Each row was made from one walk, in order. Every step used is in the known rows, and no mark comes twice. Write each row's walk.
Known rows
kenu/mudi/fanu/sopa: [-10  -6 -10 -11 -27  -7  10   4   5  21  -1 -22 -19  -1  17 -11   8  -3
  25   7  30   6 -10  25   9   4 -19 -10  -9   2  21   5]
bemas/mudi/fanu/sopa/molup: [-22  -8  -2 -11 -25  -6  14 -13 -12  23   6 -11  -7 -12   2  -8   3  -3
   1   1  13  15  -8   9  17   5 -18 -24   4  -7  19  23]
pesof/diser/bemas/mudi/kenu: [-15  -6  -1 -21 -25   2  22   5   1  21  -1 -10   3 -19   2 -20  23  23
  13   4   8  20 -15  -3   8   3 -22 -38  12   3  22  17]
molup/diser/fanu/baber/bemas: [ -1  10 -23 -20 -23 -38  11  -9   0  11   2 -27  -1   0  15 -17  -9   4
 -10  -9  14   2   4  14   5  14  -7 -15   9  -1  14   4]
rosu/bemas/mudi/kenu/diser/fanu/sopa: [ -4  -2  15 -18 -17   0  27   0  -5  25   2 -21  -7 -17  23 -10   2  16
  15  -2  15  15  -9  -2  10   9 -23 -24   6  11  23   7]
fanu/baber/bemas/mudi/kenu/diser/fozep: [  5  -6   1 -23 -27 -17  19  -8  -4  17  -2 -16  -3  -7  17 -15   1  19
  -6   0  24  19  -4   8   7  12 -16 -26  10  13  19   3]
mosat/zile: [-10  14 -15  -1 -12  -2   4  -3   2  12  12 -26  -7  -2   4 -14  -5  -9
  15   2  24   5  -6   4  -8  10 -14 -17  -3  -9  15  24]
diser/fanu/baber/bemas/mudi: [ -8   5 -12 -19 -26 -19   8 -14 -17  15  -4 -21   4  -7  25 -16   3   7
 -18  -9  17   8  -8  10  16  15  -8 -15  13   1  14  11]
fanu/sopa/molup/mudi: [ -9   2  -8  -1 -14 -23  11 -24   1  15  11 -23 -14 -10   2  -9  -5  -6
  -5  13  14  10  -1  18   7   1  -3 -13  -5  -2  24   8]
mutir/diser: [ -4  -9   2  -3 -23  -5  21 -15   0  14   8 -17   4  -1   2  -4   7   8
  15   3  18   4   1  10  -1   8 -12 -24  -4 -14  18  10]
mudi/molup/diser/fanu/sopa: [ -6  10 -11 -20 -18 -28  13  -4   0  25   6 -25  -4 -11   5 -18   0  -4
   9  -2  24   3  13  22   9   4 -12 -17  -5  -4  11  11]
mutir/diser/fanu/baber/bemas/mudi/molup: [  0  -4   6 -18 -32 -17  32 -10 -23  22  -2 -20   7 -11  19 -13   7  16
  -4  -7  22   8   4  13  11  12 -18 -22   4  -1  16  14]
bemas/mudi/molup/diser: [-18   0  -1 -15 -14  -3  18   1   2  14   8 -16   3 -14  -7 -12   6   1
  -5   5  17   8   8  12   8   1 -19 -42   2 -16   5  17]
mudi/fanu/sopa: [-18  -5 -12 -12 -27 -11  10  -8   5  24   8 -17  -5  -5  15 -11   7  -3
  17  -1  25   7  -6  21   8   9 -14 -14  -2   0  18  19]
fanu/sopa/molup: [ -9   6  -5   0 -17 -20   3 -31  -8  19  10 -17  -7  -7   4  -8  -7  -2
   3   9  17   8  -1  16  14   6 -11 -12  -4  -3  24  18]
mudi/fanu/baber/bemas/diser/medub: [-19  -7 -12 -22 -42 -20  17  -3   0  15   8 -18  -5  -1  17  -7   1  12
 -11  -7  24   1  -4  17   9  14 -15 -18   2   1  18  19]
molup/diser/bemas/mudi/fanu/sopa: [-15  -8 -15 -21 -28 -23  22   8   4  23  10 -14  -1  -7  -1 -23   8   6
   2  -1   6   8  -3   8  10  -7 -19 -23  10  -5  13   6]
rosu/fanu/sopa/molup/diser/bemas/mudi/pipos: [-16  -6 -10 -17 -15 -25  19  -6 -13  32  20 -12 -11  -9 -11 -10  -5  11
   4   1  -3  12   2   2  13   6 -31 -22   6   5   8  10]
mosat/zile/bemas/diser: [-21  13 -14  -2 -15 -11   6   4   2  14  11 -26  -2   5   3  -9 -12  -8
   5   9  11  -5   3  13  -8  11 -16 -14  -4 -23  22  29]
zile/bemas: [-18   7 -16   2 -12 -11   4 -10  10  10   4 -19   0   7   8  -7  -3  -1
   2   5  18  -7   1  24   3  16 -11 -19  -1 -11  23  17]
kenu/diser/fanu/baber: [  7   4  -1 -20 -30 -24   6 -20  -4  14  -7 -24 -11  -6  15 -13  -1   9
  11 -10  23   0  -3  11   4  14  -8  -3   3   9  21  -4]
sopa/fanu/baber/bemas/mudi/pipos: [-19  -5  -6 -12 -21 -16  18 -12  -7  11   0 -15   5   0  24  -7   7  18
  -6   4  26  15  -7  16  16  16 -26 -26   5  11  12  16]
fanu/sopa/molup/mudi/pipos: [-14  -3  -7  -7 -15 -25  13 -20  -4  19  14 -22 -13 -13   2  -4   0  -3
   3  11  22  12   1  18   9   4 -11 -20  -4   2  19   9]
mutir/diser/fanu: [  1  -5  -3 -10 -26 -12  21 -14  -9  19   2 -21   0  -2   5  -8   8   3
  15  -8  17   3  -1   6   1  10  -6 -14  -5 -13  18   5]
kenu/mudi/fanu: [-12  -9 -14 -10 -25   4  11   8  11  12  -3 -20 -21   3  10  -8  11  -2
  25   2  32   5 -13  18   3   8 -20 -22 -11  -1  19   6]
zile/bemas/mudi/fanu/sopa: [-26  -2  -8  -8 -21 -11  14   1  -1  24   2 -15   1  -1  12 -11   2  -2
   0   4  11   2  -4  23  14  10 -18 -18   5 -10  21  21]
mosat/zile/bemas/diser/fozep: [-12  10 -18  -6 -16 -17   8   2   1  20  11 -25  -8   6  -5 -15 -13 -13
   0   5   9  -2   6  14 -10  12  -8  -8  -7 -17  20  21]
sopa/fanu/baber/bemas: [-10   4 -13  -2 -19 -19  12 -20   4   6  -3 -19  -1   7  26 -11  -2  15
  -5   6  25   8  -6  23   9  17 -16 -14  -1  12  21  15]
mutir/diser/bemas/mudi/kenu: [-10 -17   4 -11 -27   0  34   2  -2  21   5 -10   8  -6   0 -10  23  22
  19   3  14  16  -6  -1   4  -5 -23 -37   3 -13  18   8]

Write each row's walk
[-14  -3 -14 -11 -25 -27  15 -11   3  21  11 -18 -14  -3  -2 -10  -9  -5
  11   0  15   8   1  15   7   7 -18 -18  -2  -2  22  17] | mudi/fanu/sopa/molup/diser
[ -5  -4   6 -24 -20   3  15   2  -3  18  -5 -17  -5 -11   6  -6  14   9
  17  -4  21  17  -9  -5   8   3 -18 -32   4  -9  16   4] | bemas/mudi/kenu/diser/fanu
[-24 -11 -12 -20 -38 -16  15  -5   3  12   5 -17   0  -4  23  -6   3  11
  -6  -3  23   6  -3  20   6  17 -17 -24   5   1  20  25] | mudi/fanu/baber/bemas/diser
[-16 -10 -17 -12 -22 -13  20   0  15  19   7 -24 -13 -10  11 -13   9  -6
   5   4  21   9  -7  24   0   2  -2 -17  -4   1  18   7] | molup/mudi/fanu/sopa
[-17  -9 -16 -12 -25 -18  22  -3   1  11   9 -10 -13  -2 -18 -15  -1   5
  -3  -4   7  10  -4  -2   7   0 -23 -34   5  -5  19  12] | sopa/molup/diser/bemas/mudi/fanu
[-24 -10   2  -9 -23   5  26  -5   1  16   3 -16  -4 -13  19 -13   4  13
  -2  -7  11   9  -9  12   7  20 -22 -31  11  13  15  19] | rosu/bemas/mudi/fanu/baber
[ -7   4 -15 -26 -21 -28  19   3  -1  17  -3 -23   4  -6  13 -16   1  10
  -5  -7  11  14   1   8   9   9 -16 -30  13  -7  11   6] | molup/diser/fanu/baber/bemas/mudi/kenu
[ -7   7  -5 -19 -26 -24  20  -3  -7  14   8 -20   2  -7   9 -16  -5  15
 -25  -1  21   4   6  17  15   7 -20 -29   9   1   9  12] | fanu/baber/bemas/mudi/molup/diser/medub
[ -2   9 -17 -19 -19 -35   8 -10   0  22   6 -26  -3  -4   5 -17  -5  -8
   4  -4   9   2   6  14   8   4  -3  -7   2 -11  13   2] | molup/diser/fanu/sopa
[-15  -4 -12 -10 -16 -16  21  -3   5  12   7 -12  -8  -5 -18 -12   3  11
   4   4   7  17  -1  -3   7  -4 -25 -42   4 -10  19  11] | sopa/molup/diser/bemas/mudi/kenu
[-28  -3 -10  -8 -24 -11  13  -2   1  18  -5 -16   0   1  10 -12   3   4
  -3  -2  10   0  -4  27  10  17 -19 -23   8  -7  18  19] | zile/bemas/mudi/fanu/baber
[-20  -7  -5 -24 -28 -31  13 -14 -13  24  10 -24 -10 -16   1   0   5  -6
  -4   4  12   9   5  12  11   3  -4 -14  -5 -12  17   8] | bemas/diser/fanu/sopa/molup/mudi/pipos
[-12  -2 -11 -21 -23 -26  21  -5  -5  17   8 -25  -9  -9  17  -3  -2   4
 -13   8  17  17  -1   7   9   3  -8 -23  -2  -7  29  16] | baber/bemas/diser/fanu/sopa/molup/mudi/kenu
[-16  -8 -13 -15 -34 -26  25  -9   1   8  10 -22 -23  -4  -1  -4  -7   5
 -24  -1  16   7  -4  13   4   7  -8 -22  -4   2  25  11] | sopa/molup/mudi/fanu/baber/bemas/diser/medub
[ -6   3  -8 -10 -16  -9  14  10  13  10   2 -24 -16  -3   0 -12   2   0
  18  10  31   2   7  24   2   2 -23 -29 -12  -5  13   3] | kenu/mudi/molup/diser
[-13   0  -9 -26 -27 -22  10  -9 -21  18   1 -20   5 -10  24 -10   8   9
  -9 -11  26  10  -6  10  17  19 -15 -22  14   6   9  12] | diser/fanu/baber/bemas/mudi/pipos
[ -6   7  -9  -4 -17 -32   7 -24  -1  17  13 -20  -8  -5  -5 -10 -15  -3
   0   9   9   7   7  15  10   3 -12 -15  -1  -8  22  12] | fanu/sopa/molup/diser
[-14  -6 -19  -7 -23 -20  22 -13   6   5   4 -22 -21  -4   9 -10  -6   4
 -13   0  23  12  -7  17   1  14 -11 -26   1  12  26  14] | sopa/molup/mudi/fanu/baber/bemas
[-16  -5  -8 -18 -25  -5  18   0  -8  18  11 -14   3  -6  26 -10   4   4
 -11   2  25  14 -12   7  17   9 -19 -27  10   0  20  25] | baber/bemas/mudi/fanu/sopa
[ -4   9 -11  -9 -21 -26   2 -29 -16  24   3 -22 -11  -7   7 -11  -4  -7
   4  -2  16   7  -2  11  16   8  -5  -3  -3  -2  23  11] | diser/fanu/sopa/molup
[ -3  -7  -3 -16 -23  -5  17   3  16  14   2 -15  -9  -3   8 -10  15  22
  32   1  33  12  -9   1  -1   0 -25 -31  -2   7  26   3] | mudi/kenu/diser/bemas
[-11  -1  -7  -3 -12 -18  15 -16   7  19   7 -23 -13 -11   2  -7   1   0
   9  14  18  18  -2  18   5  -1  -8 -23  -7  -3  24  10] | fanu/sopa/molup/mudi/kenu
[ -7   5 -13 -18 -19 -30  18  -9  -9  13  -1 -21  -7  -5   1 -11 -10   9
  -9  -5   9  18   1   2  11  10 -20 -32   9  -5  18  12] | sopa/molup/diser/fanu/baber/bemas/mudi/kenu
[  7   3   3 -25 -30 -20  12 -12 -15  12  -5 -21  -5  -7  24 -13  -2  14
  -9  -9  22   7  -7   2  11  13 -13 -12  12  10  22   0] | kenu/diser/fanu/baber/bemas/mudi
[-16  -5  -6 -13 -24  -9  19  -9 -15  16  11 -13  -5  -6  18  -8  -3   4
 -15   3  22  16 -10   3  18  10 -23 -28   7   2  25  28] | baber/bemas/mudi/fanu/sopa/molup
[ -8   6 -10 -23 -17 -13  21   6  -9  13   8 -19   2  -8  13 -14  -1   4
 -18  -3  25   9   2   4  13   8 -19 -36   6  -5  12  17] | baber/bemas/mudi/molup/diser/fanu
[-16  14 -15  -2 -14 -26  17   8  -7  24  10 -26 -14   3  -5 -19 -23 -12
   4   4   3   5   1  11   0   7 -26 -15   2 -14  23  27] | mosat/zile/bemas/mudi/fanu/sopa/molup/diser
[ 10   5   1 -21 -27 -23   6 -17  -8  21   1 -25 -10  -7  17 -12  -1   2
  15  -4  24   2  -3   7   9   7  -7   1  -1   5  24  -3] | kenu/diser/fanu/sopa
[-19  -1  -6 -21 -34 -22   2 -19  -7  17  -1 -21   2 -10  10  -7   6   2
  -5  -5   8   1   4  18   9  10  -2 -10   3 -15  13  11] | bemas/diser/fanu/baber
[-13   1 -13 -23 -27 -14   9  -7  -8   9   9 -19   3  -3  21  -3   1   3
 -16  -1  21   3  -2   3   9  12  -7 -20   3 -12  21  19] | baber/bemas/diser/fanu
[ 11   3  -1 -16 -22 -30  14 -19  -6  16   2 -27 -25 -10   6 -11  -7  -1
   4   0  19   6  -4   6   5   3  -3  -1  -4   8  30  -9] | kenu/diser/fanu/sopa/molup/mudi
[ -7   5   3 -12 -17 -22  14  -6 -11  25  -5 -19 -11  -3   6  -7  -6   6
  10   4  11  10  -2   9  15   7 -22 -17   2  -6  32  10] | zile/bemas/mudi/kenu/diser/fanu/sopa/molup
[-21  -7 -14 -12 -31 -12  10 -11   9  16  -1 -18  -6  -4  13 -13   8   5
  13  -8  25   5  -5  25   3  17 -14 -19   2   4  14  17] | mudi/fanu/baber
[  5   1   2 -10 -20 -25  20 -13   5  20   9 -25 -25  -8  -3  -6  -6   7
   9  10  22  13  -3   9   6  -5 -11 -14 -10   4  29  -5] | fanu/sopa/molup/mudi/kenu/diser/medub
